What can hang from each mark
bevopu: lito
nipiden: kugop
tazalib: kugop lito vodet
zedo: kugop
siziv: kugop lito vodet
vodet: siziv
lito: bevopu tazalib zedo
kugop: nipiden siziv tazalib

Each row was made from one small tree. The marks that hang from a mark follow it in brackets, in alphabetical order. Every link used is in the known rows. Write each row's tree.
Known rows
zedo[kugop[siziv[lito] tazalib[vodet]]]: [.07 .01 .06 -.12 .10 .22 -.33 -.03 -.03 .11 -.08 -.06 .01 .11 .00 -.07 -.16 .00 .18 .07 .29 -.08 -.09 -.09 -.04]
kugop[siziv[lito]]: [-.02 -.14 .15 -.02 .01 -.14 .03 .04 .05 .10 -.12 .01 -.02 .04 .08 -.03 .15 -.04 -.07 .02 .04 .09 -.13 -.14 -.15]
siziv[lito[bevopu zedo] vodet]: [.08 -.31 .01 -.01 .10 -.18 .20 -.19 .06 -.19 -.08 .00 -.21 .23 .19 -.25 .09 .21 -.07 .36 .11 .29 .18 -.05 -.30]
tazalib[kugop[nipiden]]: [-.05 .00 .02 .22 -.09 -.16 .14 .16 -.08 .10 -.04 .09 .16 -.14 -.04 .12 .25 -.01 -.13 -.05 -.20 -.17 -.13 .08 .02]
siziv[kugop[tazalib[lito]] vodet]: [.12 .13 -.12 -.14 .04 .30 -.22 -.15 -.03 .16 .19 -.02 .00 -.23 -.19 -.14 -.18 -.08 -.03 -.15 -.03 -.10 -.04 -.11 .09]
vodet[siziv[lito]]: [-.12 -.18 .02 .08 -.11 .01 .00 .12 -.03 -.11 -.12 -.07 -.03 -.10 -.04 -.03 .17 -.08 .02 -.04 .21 .11 -.02 -.02 .01]
nipiden[kugop[siziv[vodet] tazalib[lito]]]: [.31 .05 -.07 -.11 .12 .28 -.04 -.04 .15 .20 .14 .08 -.06 .01 -.08 .05 -.31 .04 -.10 -.26 .22 -.01 -.03 -.04 .22]
nipiden[kugop[siziv tazalib[vodet]]]: [.00 .13 .01 -.17 .18 .48 -.07 -.02 .10 .19 .04 .14 .03 .00 -.06 .17 -.27 .00 .03 -.33 .09 -.14 .05 .16 .09]
bevopu[lito[tazalib[kugop]]]: [.11 .14 -.04 .04 -.06 -.47 .00 -.01 .09 .06 .15 -.08 -.04 -.03 .06 .10 .12 -.29 .08 -.04 -.25 .07 .07 .02 .08]
bevopu[lito[tazalib]]: [-.03 .11 .03 -.01 -.10 -.28 .00 -.04 .12 -.10 .11 -.08 -.09 -.07 .11 .11 .12 -.21 .13 -.04 -.26 .13 .06 .00 .05]
kugop[siziv[lito[zedo] vodet]]: [.04 -.25 -.01 -.11 .09 -.26 .14 -.10 .12 -.16 -.10 .00 -.22 .15 .23 -.14 .01 .03 -.14 .32 .14 .21 -.01 -.15 -.20]
tazalib[kugop lito[bevopu]]: [.17 .11 -.02 .12 -.08 .11 .09 -.05 -.10 .38 -.06 -.07 .19 .14 -.16 -.18 .07 .05 .05 -.05 -.13 .10 .00 -.02 -.02]
bevopu[lito[tazalib[kugop] zedo]]: [.09 .13 -.17 .03 -.06 -.42 .16 -.08 .01 -.12 .03 -.07 -.06 .08 .12 .17 -.03 -.29 .06 .08 -.34 .14 .10 .03 .06]
kugop[tazalib]: [.05 .16 .07 .06 -.02 .29 .01 .02 -.15 .03 -.05 .05 .12 -.16 -.08 .16 .11 -.14 .03 -.24 -.14 -.01 -.03 -.05 -.05]
nipiden[kugop[siziv tazalib]]: [.14 .16 .09 -.02 .06 .29 .04 .12 -.01 .11 .00 .19 .06 -.08 -.04 .33 -.13 -.01 -.15 -.40 -.05 -.12 -.04 -.01 .11]
tazalib[kugop[nipiden] vodet[siziv[lito]]]: [-.15 -.23 -.17 .14 .03 -.08 -.04 .10 .07 .02 .02 -.01 .02 .09 -.08 -.16 -.06 -.01 .03 .08 .36 -.13 -.06 .27 .16]
kugop[nipiden tazalib[lito[bevopu zedo]]]: [.20 .10 -.15 .26 .03 .36 .24 -.14 -.20 -.11 -.08 .12 .16 .33 -.02 .02 -.27 .21 -.01 .01 -.14 .10 -.11 .07 .13]
siziv[kugop[tazalib] lito vodet]: [.13 -.11 .00 -.15 .17 -.03 -.20 -.10 .01 -.01 .17 .07 -.18 -.18 -.03 -.15 -.03 -.05 -.16 -.02 .10 -.10 .03 -.10 -.12]
siziv[lito vodet]: [.02 -.28 .10 -.09 .05 -.20 -.01 -.06 .16 -.01 .01 -.03 -.17 -.09 .11 -.17 .25 -.02 -.05 .17 .18 .14 .07 -.08 -.24]
nipiden[kugop[tazalib]]: [.12 .14 .07 -.02 .05 .39 .06 .07 -.07 .03 -.01 .18 .06 -.21 -.06 .39 .00 -.04 -.08 -.42 -.08 -.12 .08 .07 .02]
nipiden[kugop]: [-.09 .05 .13 -.06 -.05 .23 .11 .08 -.01 .08 -.08 .09 .08 -.30 -.02 .30 .18 .01 -.08 -.30 -.16 -.06 .09 .05 -.07]
siziv[lito]: [-.06 -.14 .14 -.02 .00 -.01 .03 .00 -.01 .06 -.13 -.01 .00 -.10 .07 .04 .27 -.07 -.01 .01 .00 .10 -.01 -.06 -.24]
vodet[siziv]: [-.21 .04 .02 .11 -.22 .16 .04 .16 -.09 -.09 -.11 -.09 .10 -.23 -.14 .04 .20 -.09 .05 -.17 .00 .05 -.01 -.03 .09]
bevopu[lito[zedo]]: [-.09 .01 -.05 .07 -.13 -.10 .21 -.12 .05 -.21 -.16 -.02 -.08 -.03 .22 .14 .15 -.13 .07 .04 -.37 .27 .01 .00 -.03]
vodet[siziv[lito[bevopu tazalib]]]: [.02 -.09 .04 .08 -.02 -.16 -.01 .04 -.06 -.17 .06 -.10 -.07 .20 -.08 -.17 -.01 .06 .06 .07 .25 .13 .14 .01 .02]
lito[bevopu tazalib]: [-.01 .15 .14 .00 -.04 -.05 .06 -.02 -.10 .00 .08 -.04 .08 .07 -.06 -.03 .13 .05 .07 .02 -.18 .04 .15 -.02 -.12]

Write each row's tree
[.00 .12 -.03 .14 -.02 -.33 .05 .15 -.09 .03 .13 .04 .14 -.08 -.07 .16 .09 -.10 -.08 .00 -.18 -.21 -.04 .08 .07] => lito[tazalib[kugop[nipiden]]]
[-.11 .08 .16 .17 -.21 -.07 -.06 .27 -.13 -.06 -.13 .01 .17 -.11 .03 .11 .19 .19 -.05 .08 -.15 -.18 -.27 -.15 .08] => zedo[kugop[nipiden siziv]]
[-.22 -.10 -.01 -.02 -.10 .03 -.13 .13 -.09 -.06 -.02 -.06 -.01 -.25 -.14 -.10 .05 -.05 -.10 -.09 .05 -.07 -.04 -.06 .03] => vodet[siziv[kugop lito]]
[.01 .19 -.05 -.01 .02 .50 -.07 -.14 -.25 -.13 -.16 -.06 .12 .18 -.03 -.04 -.14 .20 .27 .14 -.04 .01 .14 .02 -.10] => lito[bevopu zedo[kugop[tazalib[vodet]]]]
[-.17 .14 .07 -.16 .07 .11 -.05 -.15 .03 .09 .14 -.10 .04 .15 -.08 -.16 -.02 .06 .25 .07 -.02 .02 .22 .14 -.13] => lito[bevopu tazalib[vodet]]
[.06 .16 .07 .22 -.12 .18 -.12 .20 -.26 -.15 -.07 .05 .21 -.20 -.03 .22 .13 .10 .01 -.07 -.11 -.24 -.18 -.06 .09] => zedo[kugop[nipiden tazalib]]
[-.06 .07 -.15 .04 .03 .08 -.02 -.02 .11 .41 .02 -.01 .17 .19 -.11 -.14 -.22 .01 .05 .01 .06 -.12 -.25 .15 .22] => tazalib[kugop[nipiden siziv] lito vodet]
[-.21 .07 -.21 .07 -.02 -.11 -.08 .14 -.01 -.03 .19 -.08 .11 .02 -.20 -.04 -.17 -.09 .12 .01 .20 -.25 .02 .28 .30] => lito[tazalib[kugop[nipiden] vodet[siziv]]]
[-.20 -.04 .01 -.03 -.06 -.14 -.05 .07 .04 -.07 .16 .08 -.04 -.34 -.01 -.11 .15 .15 -.22 .04 -.20 -.24 -.06 -.01 .00] => siziv[kugop[nipiden] vodet]
[.00 -.22 -.03 -.12 .10 -.18 .08 -.21 -.01 -.15 .02 .03 -.20 .09 .11 -.31 -.01 .24 -.17 .31 -.06 .08 .17 -.08 -.28] => siziv[kugop lito[bevopu zedo] vodet]
[-.11 .19 -.16 -.20 .09 -.13 .05 -.09 .00 .09 .02 -.08 .05 .21 -.04 .01 -.28 -.18 .11 .16 -.07 -.05 .07 .06 -.02] => lito[tazalib[kugop[siziv] vodet] zedo]
[-.34 .05 -.05 .15 -.22 .07 -.04 .24 -.14 -.17 .04 .04 .11 -.33 -.19 .01 .03 .08 -.16 -.16 -.17 -.26 -.15 .05 .23] => vodet[siziv[kugop[nipiden]]]
[.05 -.18 .05 -.17 .11 -.36 -.08 -.08 .14 -.08 .18 -.09 -.19 -.05 .09 -.10 .11 -.10 .01 .22 .22 .08 .14 -.07 -.19] => siziv[lito[tazalib] vodet]
[-.05 .16 .02 .05 .00 .25 -.24 .11 -.08 .00 -.02 .03 .16 .03 -.03 .04 -.14 .14 .11 .01 .07 -.26 -.21 .01 .16] => zedo[kugop[nipiden siziv tazalib[vodet]]]
[-.02 .19 -.05 -.01 -.19 -.24 -.03 -.02 -.10 -.36 -.06 -.18 -.03 -.05 .18 .21 .03 -.12 .21 .19 -.31 .14 .06 -.13 .02] => bevopu[lito[tazalib zedo[kugop]]]
[-.04 .12 -.12 -.11 .05 -.29 -.12 -.13 .21 .15 .19 -.12 -.06 .06 .03 -.05 -.05 -.28 .25 .01 -.11 .04 .13 .17 .11] => bevopu[lito[tazalib[kugop vodet]]]
[-.06 .12 -.09 -.02 -.07 -.26 .16 -.13 .04 -.29 .02 -.07 -.10 .05 .17 .18 .00 -.22 .11 .09 -.34 .23 .09 -.02 .01] => bevopu[lito[tazalib zedo]]
[.12 -.28 .10 -.15 .13 -.19 .03 .01 .28 .07 .04 .10 -.24 -.02 .16 -.02 .01 .11 -.23 .00 .29 .03 .06 -.04 -.11] => nipiden[kugop[siziv[lito vodet]]]
[-.14 .08 -.25 -.01 -.10 .34 -.13 -.01 .00 .31 -.04 -.21 .18 -.01 -.30 -.20 -.16 -.16 .26 -.11 .24 .02 -.02 .15 .25] => tazalib[kugop lito vodet[siziv]]
[.09 -.28 -.01 -.18 .16 -.16 .18 -.07 .20 -.12 -.05 .12 -.26 .10 .23 .05 -.13 .12 -.24 .12 .20 .12 .09 -.04 -.13] => nipiden[kugop[siziv[lito[zedo] vodet]]]
[.06 -.22 .17 .23 .03 -.26 .13 .07 .06 .03 -.06 .15 -.04 .33 .14 -.16 .07 .33 -.19 .16 .02 .03 -.17 -.01 -.06] => kugop[nipiden siziv[lito[bevopu]]]
[.33 -.20 .05 -.11 .24 -.03 -.04 .00 .20 .03 .11 .18 -.23 .05 .11 .06 -.18 .05 -.23 -.13 .35 -.02 .05 -.02 .01] => nipiden[kugop[siziv[lito vodet] tazalib]]
[.12 .24 .13 .06 -.11 .18 -.18 .18 -.22 .00 -.13 -.03 .18 -.11 -.07 .16 .05 .00 .05 -.11 -.05 -.12 -.16 -.25 .04] => zedo[kugop[siziv tazalib]]
[.05 -.14 .10 .04 .05 -.13 .24 -.08 -.04 -.05 -.21 .05 -.07 .39 .16 -.12 -.02 .20 -.09 .23 -.04 .23 -.02 -.11 -.21] => kugop[siziv[lito[bevopu zedo]]]
[.05 .17 -.12 -.19 .16 .75 -.08 -.18 .05 .29 .05 .04 .11 -.04 -.16 .16 -.34 -.07 .18 -.36 .14 -.05 .07 .23 .13] => nipiden[kugop[tazalib[lito vodet]]]
[-.04 .11 .08 .10 -.18 .16 .11 .02 -.29 -.20 -.27 -.09 .14 .02 .04 .02 .18 .24 .11 .20 -.25 .08 .09 -.15 -.16] => lito[bevopu zedo[kugop]]
[.04 -.33 .09 .06 .06 -.40 .03 .06 .23 -.05 .05 .10 -.18 .10 .19 -.17 .10 .16 -.22 .24 .21 .01 -.17 -.07 -.05] => kugop[nipiden siziv[lito vodet]]
[-.12 -.17 -.12 -.01 .02 .02 -.11 .04 .03 .14 -.05 -.11 -.01 .02 -.13 -.21 -.02 -.15 .13 .02 .36 .01 .06 .16 .05] => tazalib[kugop vodet[siziv[lito]]]
